Known rows, with every way that one mark hangs from another
deroke[baduk[tiro[noda[muta[fisi megid]]]]]: [  6  -3  -4 -11  -7 -28   3   6  10  -2 -14   2   4  13   3  10  22 -27
 -33   0   4  -5]
bage[megid[muta[fisi noda]] tedag]: [  9 -16   3   0   3 -46  -1  13   0  -5  -2  19 -22  -6  -7  10  19 -20
 -21   5   2   7]
tedag[bage[baduk megid[muta]]]: [ 14 -19   6  16   4 -33  -5  10   4  -9   4   1 -16   7   2   6  19 -20
  -6  11   6  -3]
megid[muta[fisi noda[tiro[baduk]]]]: [ 11   0   4  -5   5 -41  -3   6   3 -10   0   8  -8 -13   1  10  -9 -17
 -36   9   1   3]
fisi[muta[megid noda[tiro]]]: [ 14  10   2  -3  -4 -45   2  -4   4  -3 -12   3 -16  -5   7   4   4 -24
 -33   2  -3 -15]
deroke[baduk[muta[noda[tiro]]]]: [ 12  -1  -3   1  -3 -32  -2  16  -1   0 -17   7   4  -3   2   7  11 -24
 -37   2  11 -12]
tedag[bage]: [ 10  -9   3  -3  -1 -23  -7   3   3  -7   0  -4  -2  -3   5   1  19 -18
 -13   0  -7 -10]
megid[muta[fisi noda[tiro]]]: [ 14  -4   7  -4   3 -39   2   8  -1  -5   0   4 -10 -10   1   5   1 -19
 -37   7   7   2]
tiro[baduk]: [  8   1   4  -6   3 -24  -8   0   3  -8  -2   2  -3  -7   3   7  14 -14
 -12   0 -10  -6]
bage[baduk megid[muta]]: [ 16 -14  10  14   6 -32  -2   9   0  -6   3   3 -18   7   0   6  20 -18
  -5   9   8  -1]
tedag[bage[baduk[tiro[noda[muta]]] megid]]: [  7  -9   3   5  -8 -17  -7  13  11 -13 -11  -4  -6  12   6   6  15 -28
 -16   2   7 -15]
muta[fisi megid]: [  9  -3   3  -7   2 -34   4  -3  -3   0  -1   6  -8   0  -2   3  17 -19
 -21   3  -7   1]
deroke[baduk[muta[fisi megid noda[tiro]]]]: [  9   0  -6  -3  -3 -44   5  12  -2   4 -16  14   1   2  -2   8   7 -27
 -45   7   8  -3]
tedag[bage[megid]]: [ 10 -12   4   0   2 -27  -8   8   3  -8  -5   2 -10   1   5   1  28 -19
 -10   0  -4 -11]
fisi[muta[megid]]: [ 11   5   3  -2   0 -37   1  -8   3   0  -5   2 -15   0   2   5  18 -19
 -17   2  -9 -12]
tedag[bage[baduk[tiro] megid[muta[fisi noda]]]]: [  4 -19   1  12   1 -33  -5  16   0  -5   0   5 -16   2  -1   9  13 -26
 -25   8  10   7]
muta[fisi megid noda[tiro[baduk]]]: [  8   7   0 -11   0 -45   1   0   1  -8  -8  10  -8  -7   4   8  -7 -22
 -36   5  -7  -1]
tedag[bage[baduk[muta]]]: [  8  -9   1  12  -4 -21  -4   9  -2  -1  -3   0  -1   3  -3   4   8 -22
 -15   9   1  -8]
fisi[muta]: [ 13   4   5  -2   1 -28  -4  -1   2  -2  -6   1 -12  -6  -1   2  22 -15
 -17  -1  -7 -12]
muta[fisi noda[tiro]]: [ 13   2   5  -9   0 -33   0   9  -4  -6  -7   6  -7 -11   0   2   6 -20
 -36   0   0  -3]
noda[muta]: [ 14   0  10  -4   0 -23  -3  -1   3  -6  -7  -3  -2  -1   5   1  15 -17
 -20  -1   3 -10]
pori[deroke[baduk[muta[noda] tiro]]]: [ -5  -5  -3   3 -12 -17   1  10  -4   6 -15   5   7   5   6  12  19 -21
 -34   0  17  -6]
pori[deroke[baduk]]: [  8  -6   3  -3  -7 -22   1   4  -1  -4  -9   1   3   9   7   7  31 -14
 -16  -3   7  -5]
noda[muta tiro]: [ 15   1  11  -6   0 -25  -2   0   4 -12 -12  -4  -3  -1   9  -3   8 -18
 -26   4   9 -14]

Rows
[  8   4   5 -12   2 -39   0  -5   7 -12 -12   6  -5   1   5   4  -5 -19
 -34  10   0  -5] -> noda[muta[fisi megid] tiro[baduk]]
[ 12   9   1  -2  -3 -44   1  -5   2   3  -7   4 -15  -4   3   8  10 -23
 -27  -2  -9 -12] -> fisi[muta[megid noda]]
[ 11   3   3  -9  -1 -42   6   2  -3  -5  -7   7 -10  -4   3   4   2 -24
 -36   3  -1  -2] -> muta[fisi megid noda[tiro]]
[  4 -18   2   7  -1 -22  -6  13  -2 -11 -11  11 -19   7  -1   4  32 -24
   0   4   6  -1] -> bage[baduk[tiro] megid tedag]
[  8   8   2 -14  -5 -36   2  -3  12  -7  -5   5   0   2   0  13  -3 -20
 -29   4 -11  -6] -> tiro[baduk noda[muta[fisi megid]]]
[ 11 -14   5   8   0 -31  -4  12  -2 -12  -9  13 -20   6  -4   4  28 -21
   2   3   1  -2] -> bage[baduk megid tedag]
[ 12   1   8  -9   0 -38   5  -3   2  -8 -12   3  -7   4   4  -1   4 -22
 -35   9   5  -5] -> noda[muta[fisi megid] tiro]
[  6  -7   1  -2 -10 -16  -3  11   8 -10  -7  -4   1   6   0   5   6 -26
 -27   3   2  -4] -> tedag[bage[baduk[tiro[noda[muta[fisi]]]]]]
[ -3 -17  -2  11  -1 -20  -6  19  -5  -1  -9   9  -8   6  -7   4  18 -25
 -22  12   8   1] -> tedag[bage[baduk[muta[fisi] tiro] megid]]
[ 13  -5   6  -2   3 -37   2   6  -2   1   5   5  -9 -10  -4   9   8 -17
 -31   3   1   6] -> megid[muta[fisi noda]]
[ -1  -3  -2 -11 -15 -24   9   2   8  -3 -15   1   5  19   7  11  18 -23
 -35   2  11  -3] -> pori[deroke[baduk[tiro[noda[muta[fisi megid]]]]]]
[  9   4   2   1  -4 -38   6   2  -2   1 -11   6  -4  -2   5   5  -4 -26
 -36   8   5 -13] -> baduk[muta[megid noda[tiro]]]
[ -3  -8  -7   8  -8 -31   1   9  -4   6  -6   7  -4   3  -4   9  -2 -31
 -35  11   3   2] -> tedag[bage[baduk[muta[fisi megid noda] tiro]]]
[  6 -11   6   8   1 -18  -5  10  -4  -7  -8   2 -14   7   2   3  28 -22
  -7   3   7  -4] -> bage[baduk[tiro] megid]
[ 14   1   9  -6  -1 -34   3  -7   6 -10 -12  -2  -6   6  12  -1   5 -22
 -26   7   7 -15] -> noda[muta[megid] tiro]
[  5 -25   5  14   2 -28  -4  11   2 -10  -3  10 -22   7   0   6  27 -22
  -1  11  12   4] -> bage[baduk[tiro] megid[muta] tedag]
[ -5  -6  -5  -5 -15 -12   5  15   0   3 -12   6  11   9  -3  11  21 -19
 -34   3  11  -2] -> pori[deroke[baduk[muta[fisi] tiro[noda]]]]
[  7   3   1  -4  -3 -41   8   5  -5   2 -10  12  -5  -4  -2   5  -5 -25
 -44   9   4  -4] -> baduk[muta[fisi megid noda[tiro]]]
[  2   0  -3  -2 -11 -40  11   8  -4   2 -17  13   2   9   2  10   3 -23
 -47   9  15  -1] -> pori[deroke[baduk[muta[fisi megid noda[tiro]]]]]
[ 12   4   8  -8   2 -28  -7  -1   8 -16 -13  -1  -1  -3   9   2   0 -16
 -25   5   3 -13] -> noda[muta tiro[baduk]]
[  9   8   2  -8   0 -41  -1  -3   4 -10  -8   5  -7  -5  11   9  -6 -22
 -28   3  -6 -10] -> muta[megid noda[tiro[baduk]]]
[ 10   7   3 -15  -3 -27  -3   4  10  -9  -6   3   2  -4  -2  10   0 -17
 -28   1 -10  -6] -> tiro[baduk noda[muta[fisi]]]
[  6 -11   3   3  -9 -21  -4  13   9 -14 -15   7 -13  11   1   7  19 -27
  -8   2   8  -9] -> bage[baduk[tiro[noda[muta]]] megid tedag]
[ -2 -12  -2  12  -6 -22  -2   2  -1   1  -5   0  -2  10   3   6   7 -28
 -18  12   5  -7] -> tedag[bage[baduk[muta[megid] tiro]]]
[  6 -10   0  11  -5 -35   4   3  -2  -1  -7  14 -11   8  -6   8   9 -25
  -8  12   2  -3] -> bage[baduk[muta[megid]] tedag]
[  9  -2  -6  -1  -2 -33  -1  18  -5   8 -12  13   4  -4  -8  11  17 -22
 -38   0   4   1] -> deroke[baduk[muta[fisi noda]]]
[ -2  -8   2  -2  -1 -14  -1   8  -7   4  -6   7   0  -5  -7   3  17 -19
 -30   7   5   0] -> baduk[muta[fisi] tiro]
[  2  -2  -3  -1 -10 -29   5  14  -7   7 -12  12   5   2  -4  12  14 -18
 -40   1  10   3] -> pori[deroke[baduk[muta[fisi noda]]]]
